What can hang from each mark:
bezes: neku
veki: fenub zure
dusof: diba fenub kapop
fenub: dusof veki
diba: dusof
neku: bezes zabis zure
zure: neku veki
zabis: neku

Every row comes from one small tree of marks. The marks that hang from a mark follow it in brackets, in alphabetical order. Every link used is in the known rows. Which tree was each row made from?
Known rows:
neku{zabis zure{veki{fenub}}}: [ 3.31 -2.33 -0.80 -0.64  0.76  0.48 -1.78  2.00  0.27  1.39  0.66  1.54
  1.66  1.78  1.95  0.73  0.08  2.53  2.07 -0.14 -3.17 -1.24 -0.01 -1.64]
zabis{neku{bezes zure{veki{fenub{dusof{diba}}}}}}: [ 2.52 -0.77 -1.03 -0.70  1.93 -0.65 -1.98  1.91 -0.48  2.19  1.25  2.91
  2.42 -0.32  3.43 -0.36  0.46  2.05  1.80  1.15 -0.60  0.16  0.80 -1.47]
zure{neku{bezes} veki{fenub{dusof{kapop}}}}: [ 0.49 -1.23 -1.05  0.40  0.51 -0.31 -2.14  2.40 -0.54  2.14  0.47 -0.28
  1.02  0.88  3.38 -0.48  0.68  0.96  0.67  1.91 -1.82  1.87  0.53 -0.88]
bezes{neku{zabis zure{veki{fenub{dusof{kapop}}}}}}: [ 2.41 -1.72 -0.73  0.09  0.43 -0.53 -1.87  2.52  0.27  2.59  0.51  2.29
  1.07  0.19  2.88  1.04  0.57  2.56  2.55  0.99 -2.68  0.86 -0.45  0.96]
veki{fenub{dusof{diba kapop}} zure{neku{zabis}}}: [ 0.88 -0.07 -0.81  0.43 -0.75 -1.65 -1.01  3.09 -0.26  1.61  1.16  0.60
  1.72  1.04  1.25 -0.61 -0.39  2.11  1.07  0.25 -0.98  2.40 -0.32 -0.36]
bezes{neku{zabis zure}}: [ 2.57 -1.65 -1.76  0.13  0.42 -1.36 -1.40  3.26  0.11  2.11  1.03  3.02
 -0.66  0.16  0.80  1.96 -0.46  3.39  0.86 -0.87 -2.63 -1.56 -0.60  2.13]
neku{bezes zabis zure{veki{fenub{dusof}}}}: [ 2.81 -2.07 -0.78 -0.42  1.49 -1.05 -2.26  1.77 -0.85  1.94  2.09  1.85
  1.85  1.12  3.78  0.91  0.45  2.02  2.60  1.56 -1.35 -0.30  0.37 -1.43]
veki{fenub zure}: [ 1.82 -1.47 -1.12  0.05  0.29 -0.58 -1.61  2.97  0.20  0.36  1.11  0.11
  2.20  0.30  0.63 -0.03 -0.08  2.26 -1.10 -0.74 -3.08 -2.50  0.03 -2.38]
fenub{veki}: [ 1.59 -1.45 -2.03 -0.69 -0.28 -2.09 -2.08  2.58 -0.13  0.76  0.93 -0.07
  0.45 -0.54  1.83 -0.04  0.24  2.39 -2.08 -0.50 -2.55 -1.62 -1.01 -2.11]
veki{fenub zure{neku{zabis}}}: [ 2.00 -0.61 -1.14  0.13  0.27 -0.12 -1.36  3.33  0.48  1.06  1.07  0.88
  1.98  2.16  0.38  0.30 -0.60  2.37  0.62 -0.14 -3.14 -0.66  0.00  0.94]
zure{neku{bezes zabis} veki}: [ 2.17 -1.46 -1.48 -0.82  0.34 -0.07 -1.31  2.89 -0.71  1.86  0.84  1.19
  0.51  2.72  2.78  0.56 -0.24  2.01  1.65  0.94 -1.96  0.07  0.78  1.15]
neku{bezes zabis zure{veki{fenub}}}: [ 3.13 -2.17 -0.78 -0.53  1.33  0.26 -1.56  1.90 -0.18  1.44  1.93  1.78
  1.46  1.73  2.96  0.67  0.32  2.19  2.59  0.25 -1.12 -0.67  0.57 -1.69]
dusof{diba fenub kapop}: [ 0.27 -1.52 -1.30  0.60 -1.68 -0.93 -1.01  2.68  0.21  0.85  0.63 -1.72
 -1.33 -0.98  1.13 -1.13  0.39  2.31 -0.06 -1.67 -0.77  1.22 -0.59 -5.40]
fenub{dusof{diba kapop} veki}: [ 0.88 -0.90 -1.92 -0.24 -1.29 -3.23 -1.79  2.31 -0.79  1.27  1.09 -0.31
  0.38 -1.57  2.72 -0.95  0.70  2.10 -1.56 -0.06 -0.68  1.30 -1.38 -3.45]
diba{dusof{fenub{veki{zure{neku}}} kapop}}: [ 2.39  1.05 -1.62  0.65 -0.88 -1.63 -0.94  4.97  0.17  1.10  0.54 -0.51
  0.19 -0.86  2.28  0.09 -0.01  1.72 -0.77 -0.26 -1.52  2.33 -0.98 -1.83]
zabis{neku{bezes zure{veki{fenub{dusof}}}}}: [ 2.54 -1.19 -1.00 -0.57  2.57 -0.80 -2.59  2.02 -0.18  1.88  1.27  2.72
  1.98 -0.50  3.41  0.37  0.58  1.96  1.77  1.57 -1.98 -0.73  0.80 -0.45]
zure{neku{bezes zabis} veki{fenub{dusof{diba}}}}: [ 1.02 -0.76 -1.10 -0.89  0.08 -0.66 -1.72  2.14 -0.65  2.39  1.04  1.36
  2.21  2.18  3.24 -0.67  0.15  1.88  2.28  1.74 -0.67  1.58  0.69 -0.30]
veki{fenub}: [ 0.73 -1.84 -1.16 -0.12  0.26 -0.67 -2.01  1.52  0.38  0.51  0.42 -0.24
  0.92 -0.07  0.50 -0.60  0.31  2.26 -0.88 -0.52 -3.32 -1.96 -0.43 -2.86]
dusof{diba fenub{veki{zure}} kapop}: [ 1.87 -0.44 -1.86 -0.02 -1.60 -1.38 -0.93  4.17  0.18  0.92  1.93 -1.24
  0.77 -0.61  2.21 -0.70  0.02  2.33 -0.79 -1.86  0.37  1.38 -0.96 -5.30]
zure{neku{bezes zabis} veki{fenub}}: [ 1.66 -1.39 -1.13 -0.78  0.65  0.64 -1.57  1.96  0.08  1.82  0.88  0.82
  1.45  3.08  2.53 -0.09  0.07  1.84  2.18  1.12 -1.89  0.29  0.87  0.54]
neku{zure{veki}}: [ 3.50 -2.55 -1.39 -0.14  0.78 -0.12 -1.61  3.16 -0.79  1.53  0.06  1.46
  0.89  0.43  2.15  0.97 -0.31  2.17 -0.13 -0.72 -3.59 -2.10 -0.02 -2.01]

Which tree is each row?
[ 2.38 -1.27 -1.83  0.23  2.10 -0.83 -1.63  2.63 -0.43  1.38  2.05  2.35
 -0.61 -0.79  1.34  0.88 -0.20  2.49  0.42 -0.48 -1.32 -1.31  0.30  0.08] : zabis{neku{bezes zure}}
[ 1.25  0.29 -1.94  0.51 -1.19 -1.16 -0.74  4.81 -0.04  1.72  2.47 -0.82
  0.52  0.59  2.90 -0.48 -0.17  1.69 -0.19 -1.05  1.89  2.95 -0.10 -3.01] : dusof{diba fenub{veki{zure{neku{bezes}}}} kapop}
[ 1.25 -1.10 -0.98 -0.75  0.79 -0.65 -2.34  2.07 -0.27  2.17  1.25  1.11
  1.62  2.00  3.33  0.13  0.25  1.72  2.20  2.31 -1.89  0.66  0.69  0.44] : zure{neku{bezes zabis} veki{fenub{dusof}}}
[ 2.15 -1.69 -0.98  0.46  0.56 -0.58 -2.19  2.71  0.42  2.66 -0.30  1.76
  1.40 -0.70  2.82  0.70  0.76  2.05  0.80  0.66 -3.02 -0.05 -0.34 -0.08] : bezes{neku{zure{veki{fenub{dusof{kapop}}}}}}
[ 0.71 -0.90 -1.81 -0.20 -1.87 -1.82 -1.19  2.78  0.57  0.97  1.25 -1.57
 -0.66 -1.05  2.15 -1.15  0.63  2.23 -0.57 -1.49  0.06  1.81 -1.11 -5.64] : dusof{diba fenub{veki} kapop}
[ 2.38 -0.67 -1.47  0.15  0.43 -0.81 -1.06  4.25 -1.25  1.35  2.51  1.45
  0.73  2.02  1.25  0.95 -0.94  2.35  0.70  0.06 -1.12 -0.30  0.48  1.79] : veki{zure{neku{bezes zabis}}}
[ 3.03 -1.20 -1.09 -0.76  1.88  0.70 -2.12  1.98  0.71  1.35 -0.20  2.33
  2.02  0.20  1.77  0.44  0.24  2.35  1.27  0.01 -3.78 -1.63  0.44 -0.77] : zabis{neku{zure{veki{fenub}}}}
[ 0.94 -1.74 -0.75 -0.41 -0.64 -0.75 -1.68  1.44 -0.33  1.45 -0.24 -0.57
  1.87 -0.12  2.78 -1.44  0.87  1.60  0.27  0.64 -2.05  0.94 -0.04 -4.14] : zure{veki{fenub{dusof{diba kapop}}}}
[ 0.45 -1.01 -1.05 -0.07 -0.63 -0.47 -1.63  2.27 -0.04  2.16 -0.77 -0.22
  1.80  0.69  2.48 -1.25  0.38  1.24  0.45  1.08 -2.32  2.05  0.07 -1.99] : zure{neku veki{fenub{dusof{diba kapop}}}}
[ 2.05  0.41 -2.04 -0.76 -0.24 -2.99 -1.31  4.15 -1.30  2.11  3.11  1.89
  2.09  1.14  3.55  0.38 -0.68  2.42  0.25  0.98  1.12  1.50 -0.41  0.94] : fenub{dusof{diba} veki{zure{neku{bezes zabis}}}}
[ 0.56 -0.19 -1.02  0.88 -0.54 -1.34 -1.34  3.69 -0.28  1.67  0.66  0.09
  2.00  0.08  1.03 -0.82 -0.19  1.79 -0.50  0.08 -1.56  1.69 -0.13 -1.27] : veki{fenub{dusof{diba kapop}} zure{neku}}
[ 1.07 -1.07 -1.08  0.73 -0.89 -1.32 -1.13  2.45  0.14  0.54 -0.11 -1.38
 -1.86 -2.01  1.10 -0.52  0.74  2.00 -0.13 -0.53 -2.48  0.87 -0.84 -4.26] : diba{dusof{fenub kapop}}
[ 1.51 -0.32 -1.66  0.01 -1.17 -2.40 -1.24  2.80  0.25  0.52  0.34 -1.20
 -1.17 -1.99  2.44 -0.53  0.99  2.07 -0.62 -0.43 -1.63  1.51 -1.27 -4.60] : diba{dusof{fenub{veki} kapop}}
[ 2.27 -1.59 -1.04 -0.33  0.93 -1.13 -1.93  2.03 -0.95  2.07  1.43  1.71
  2.37  0.10  3.57 -0.18  0.55  1.69  0.91  0.78 -0.67 -0.08  0.46 -3.49] : neku{bezes zure{veki{fenub{dusof{diba}}}}}
[ 2.68  0.86 -1.33  0.19 -1.11 -1.58 -0.58  4.55  0.26  1.11  1.13  0.06
  0.00  0.07  2.28  0.30 -0.09  2.19  1.04 -0.02 -0.97  3.08 -0.93 -0.84] : diba{dusof{fenub{veki{zure{neku{zabis}}}} kapop}}
[ 2.05 -2.39 -0.74  0.62  1.18 -0.89 -2.11  2.09 -0.91  1.88  1.58  0.60
  0.96 -0.38  3.74  0.23  0.94  1.51  1.22  1.00 -0.97  0.81  0.19 -3.17] : neku{bezes zure{veki{fenub{dusof{kapop}}}}}
[ 1.42 -1.94 -0.74 -0.88  0.38 -0.82 -2.57  1.62 -0.04  1.14 -0.40  0.06
  2.39 -0.02  2.60 -0.22  0.71  1.63 -0.33  1.34 -3.99 -1.76  0.06 -2.48] : zure{veki{fenub{dusof}}}
[ 1.64 -0.13 -1.75 -0.37 -0.67 -2.32 -1.74  2.71  0.36  0.62  0.35 -0.18
 -0.28 -1.81  2.26 -0.19  0.55  2.07 -1.08 -0.22 -2.32 -0.30 -1.12 -4.11] : diba{dusof{fenub{veki}}}
[ 2.06 -0.21 -1.75  0.13 -0.18 -2.87 -1.70  4.36 -1.25  1.87  3.21  0.89
  0.66  0.77  3.53  0.81 -0.14  2.05  0.56  1.02  0.57  2.47 -0.59  1.23] : fenub{dusof{kapop} veki{zure{neku{bezes zabis}}}}
[ 2.60 -2.24 -1.50  0.11  1.07 -1.41 -1.37  2.66 -1.04  1.34  2.83  1.72
 -0.68  0.76  1.60  1.29 -0.23  2.84  1.39 -0.62 -0.68 -0.83 -0.13 -0.83] : neku{bezes zabis zure}
[ 1.61 -0.51 -1.10  0.11  0.58 -0.38 -1.30  3.32 -0.11  1.38  2.48  1.04
  1.77  2.28  1.15  0.42 -0.54  2.17  1.42  0.36 -1.12  0.23  0.63  0.71] : veki{fenub zure{neku{bezes zabis}}}
[ 1.15 -1.16 -1.61  0.04  0.40 -1.17 -1.33  2.81 -0.72  1.47  1.78  0.94
 -0.78  1.78  1.41  0.56 -0.38  2.11  1.10  0.33 -1.43  0.17  0.11  1.44] : zure{neku{bezes zabis}}
[ 2.80 -1.21 -1.23 -0.58  2.50  0.85 -2.07  2.06  0.15  1.60  1.25  2.38
  1.45  0.54  2.54  0.20  0.46  1.94  1.76  0.44 -1.79 -0.90  0.85 -0.86] : zabis{neku{bezes zure{veki{fenub}}}}
[ 3.09  1.21 -1.62 -0.47 -0.74 -1.83 -1.07  4.59  0.36  1.10  0.99  0.93
  0.92  0.26  2.23  0.85 -0.49  2.34  0.57  0.06 -1.85  1.07 -0.58 -0.16] : diba{dusof{fenub{veki{zure{neku{zabis}}}}}}
[ 1.01  0.05 -1.12 -0.06  0.09 -1.78 -1.43  3.14 -0.52  1.98  2.35  1.70
  2.40  1.42  2.02 -0.14 -0.58  2.15  1.39  1.06  0.22  1.16  0.36  0.37] : veki{fenub{dusof{diba}} zure{neku{bezes zabis}}}
[ 1.34 -0.41 -1.02  0.14  0.72 -1.65 -1.84  3.24 -0.61  1.56  2.68  1.31
  1.96  1.38  2.06  0.70 -0.32  2.20  1.20  1.41 -1.08  0.36  0.42  1.07] : veki{fenub{dusof} zure{neku{bezes zabis}}}
